Each row comes from the steps of one path. Every step used is in the known rows, and no mark comes twice. Write the path behind each row, first mark first.
Known rows:
kuzu, takogog, samo, gese: [-3.21 -0.34  0.86  4.41  3.00 -1.48 -0.69  2.64  1.54 -1.34  3.20 -2.58
  3.64  0.99  0.26 -2.78 -0.13 -2.82 -0.33]
takogog, samo, bila, zumo, gese, naku: [-1.86 -1.22  0.84  0.94  1.06  1.68  2.57  3.33  3.85 -2.83 -3.13 -1.94
  2.53  0.18  0.71 -0.37  0.48  0.76  1.67]
bila, zumo, gese, kuzu: [-0.05 -0.67  1.17  2.93 -1.30  0.49  0.65  4.31  2.56 -4.34  0.10 -0.28
  0.13 -0.15  0.78 -1.88 -0.30 -2.30 -1.48]
kuzu, takogog: [-2.07  0.29  2.83  3.26  3.07 -2.23 -0.11  3.54 -0.25 -3.81  3.99  0.43
  2.43 -0.72 -1.34 -1.80  0.36 -0.60 -1.34]
gemep, samo, bila, zumo: [-3.90  0.00  0.77  0.44  2.64 -1.05  1.67  4.29  0.88 -4.23 -5.23  1.45
  2.38  0.09 -2.50 -1.75  0.35 -0.39  0.35]
gese, naku: [-1.00 -0.24  4.62  2.57  1.01 -0.99  1.04  2.29  0.10 -4.90  2.00 -0.54
  0.53  0.05 -0.19  0.36  0.17  0.58 -1.19]
bila, zumo, gese: [ 0.15  1.10  1.20  1.68 -0.74 -1.22  1.20  4.34  1.19 -2.89 -1.50  1.26
  0.70  0.34 -0.24 -1.59 -0.60 -1.45 -0.33]
takogog, samo: [-1.78  0.34  3.10  4.23  1.26 -2.46  1.70  1.54  0.86 -1.08 -0.38  0.91
  0.89  0.48 -2.43 -2.01 -0.03 -1.51 -0.17]
samo, takogog, zumo, gese, kuzu: [-0.37 -1.82  1.39  3.49  0.57  1.56  2.52  2.72  3.74 -0.17  2.71 -1.61
  4.00 -0.41  2.39 -2.49  0.63 -0.59  1.29]
gese, kuzu, takogog: [-2.36 -1.38  2.83  4.53  2.63 -0.31 -0.70  3.39  1.10 -5.18  5.40 -1.04
  1.78 -1.32 -0.04 -2.19  0.81 -1.60 -2.43]
bila, zumo, gese, naku, takogog: [ 0.01 -0.27  3.59  0.59 -1.50 -1.59  0.84  6.79  1.87 -2.65 -0.39 -0.19
  3.16  0.93  1.48 -0.03  0.45 -0.09 -1.07]
samo, bila, zumo, gese, naku, takogog: [-0.82 -1.06  2.15 -0.09 -0.15  1.07  1.00  6.09  2.43 -4.40 -2.19 -0.70
  3.79 -0.02  1.80  0.32  1.35  1.55  1.12]
gemep, samo, takogog: [-3.87  0.03  2.87  2.71  3.21 -2.13  1.50  2.74  1.15 -1.17 -2.02  0.89
  4.09  0.69 -1.47 -2.58 -0.28 -1.50 -0.87]
bila, zumo: [-1.12  0.66  2.03  1.25  0.53 -2.66  0.28  4.01 -0.12 -4.34 -1.48  2.04
  0.67  0.37 -1.89 -1.43  0.54 -0.39 -1.09]
naku, gese, kuzu, takogog, zumo: [-1.05 -2.56  2.38  4.42  1.23 -1.53  0.94  5.97  0.61 -1.22  6.51 -2.11
  2.09 -0.82  0.28 -2.72  0.63 -3.14 -1.13]
gese, naku, takogog, samo, bila, zumo: [-3.09 -1.94  2.57  0.44  1.66 -0.84  1.13  5.05  2.35 -2.99 -3.17 -0.64
  4.73  0.44 -0.59 -0.35  2.79  1.60  0.70]
naku, takogog, samo, bila: [-2.62 -0.82  2.80  3.04  1.82 -0.71  1.10  2.87  1.13 -1.59 -2.41  1.07
  3.59 -0.09 -1.65 -1.80  2.00  0.10  2.00]
naku, takogog, zumo, gese: [ 1.07  0.41  3.07  2.18 -1.43 -2.19  2.51  5.19  1.13  1.37  0.98  0.97
  3.93  0.32  0.43 -1.45  0.35 -0.45  1.66]

Which path is each row?
[-1.86 -2.04 -0.46  3.32  0.37  2.60  1.82  3.01  4.44 -3.18 -3.08 -1.31
  1.50 -0.67  0.52 -2.20  0.88 -1.40  1.09] | takogog, samo, bila, zumo, gese, kuzu
[-3.71 -1.99  0.90  3.43  2.86 -0.92  0.41  4.75  2.56 -1.32  4.75 -3.87
  4.62  0.63  1.03 -2.89 -0.32 -3.28 -1.26] | gemep, samo, gese, kuzu, takogog, zumo
[-1.61  0.06  2.53  2.58  3.11 -2.95  1.33  4.07  0.22 -1.25  4.72 -0.02
  4.02 -0.58 -1.33 -1.82  0.92  0.57  0.24] | kuzu, takogog, zumo
[-4.38 -2.79 -0.06  3.26  4.03  0.84  0.15  4.05  3.28 -4.49  0.39 -1.75
  4.07 -1.18 -0.76 -2.77  2.41 -0.50 -0.36] | gese, kuzu, takogog, samo, bila, zumo
[-0.74 -1.42  3.66  1.03 -0.21 -1.32  0.30  4.81  1.21 -1.37  3.24 -2.83
  4.47  1.61  2.37  0.00  1.02  0.29  0.59] | samo, gese, naku, takogog, zumo
[-2.66 -2.31  0.54  5.27  2.93  3.14  1.42  2.59  4.28 -3.04  2.30 -2.88
  3.24 -1.73  1.17 -2.56  0.73 -1.64  1.04] | zumo, gese, kuzu, takogog, samo, bila
[-1.99 -2.22  0.72  3.58  2.26  0.39 -0.67  3.76  2.14 -2.94  6.90 -3.96
  3.68  0.06  2.09 -2.39  0.59 -1.86 -0.42] | samo, gese, kuzu, takogog, zumo
[-1.47 -0.46  0.77  1.55  0.06 -0.37  1.69  5.14  3.15 -0.52 -4.72  0.71
  4.44  0.25 -0.34 -2.10  1.17 -0.57  2.28] | naku, takogog, samo, bila, zumo, gese
[-0.68 -0.42  4.79  3.44 -0.76 -1.11  2.21  4.12  2.79  0.45  0.17 -1.31
  3.46  1.01  0.73 -0.46  0.07 -1.05 -0.26] | zumo, gese, naku, takogog, samo
[ 0.91  0.78  2.03  2.50 -0.70 -0.91  3.05  3.04  1.21  0.11  1.22  0.55
  1.56  0.05 -0.01 -1.38 -0.71 -0.42  1.81] | takogog, zumo, gese
[ 0.04  0.17  2.56  0.94 -0.73 -0.46  1.55  4.56  1.82 -3.90 -0.18 -0.74
  1.08  0.52  1.04  0.10 -0.44 -0.06 -1.06] | bila, zumo, gese, naku
[-0.90 -0.49  3.34  1.58 -1.11 -2.18  1.78  6.14  3.17  0.20 -1.76 -0.98
  4.10  1.50  0.64 -0.76  0.81 -1.02 -0.62] | bila, zumo, gese, naku, takogog, samo
[-0.51 -0.64  2.87  2.06  1.98 -0.80  2.58  4.79  2.06 -0.93  5.66 -2.58
  4.33 -0.40  1.66 -0.09  0.00  0.86  0.61] | kuzu, takogog, zumo, gese, naku
[-1.78 -1.71  2.37  3.87  2.61 -1.02  0.92  3.94  1.41 -2.60  6.10 -1.46
  3.43 -1.21  0.04 -2.09  1.46 -0.25 -0.97] | gese, kuzu, takogog, zumo
[-0.80 -1.68 -0.11  2.11  0.02  3.36  0.91  3.83  3.16 -6.09 -1.59 -0.57
  0.75 -1.18  1.32 -1.51  0.80 -0.64  0.74] | samo, bila, zumo, gese, kuzu
[ 0.77 -0.23  3.49  1.85 -0.33 -0.22  3.43  3.42  1.96 -0.92  2.65 -1.48
  1.83  0.19  1.30  0.29 -0.32  0.68  1.00] | takogog, zumo, gese, naku
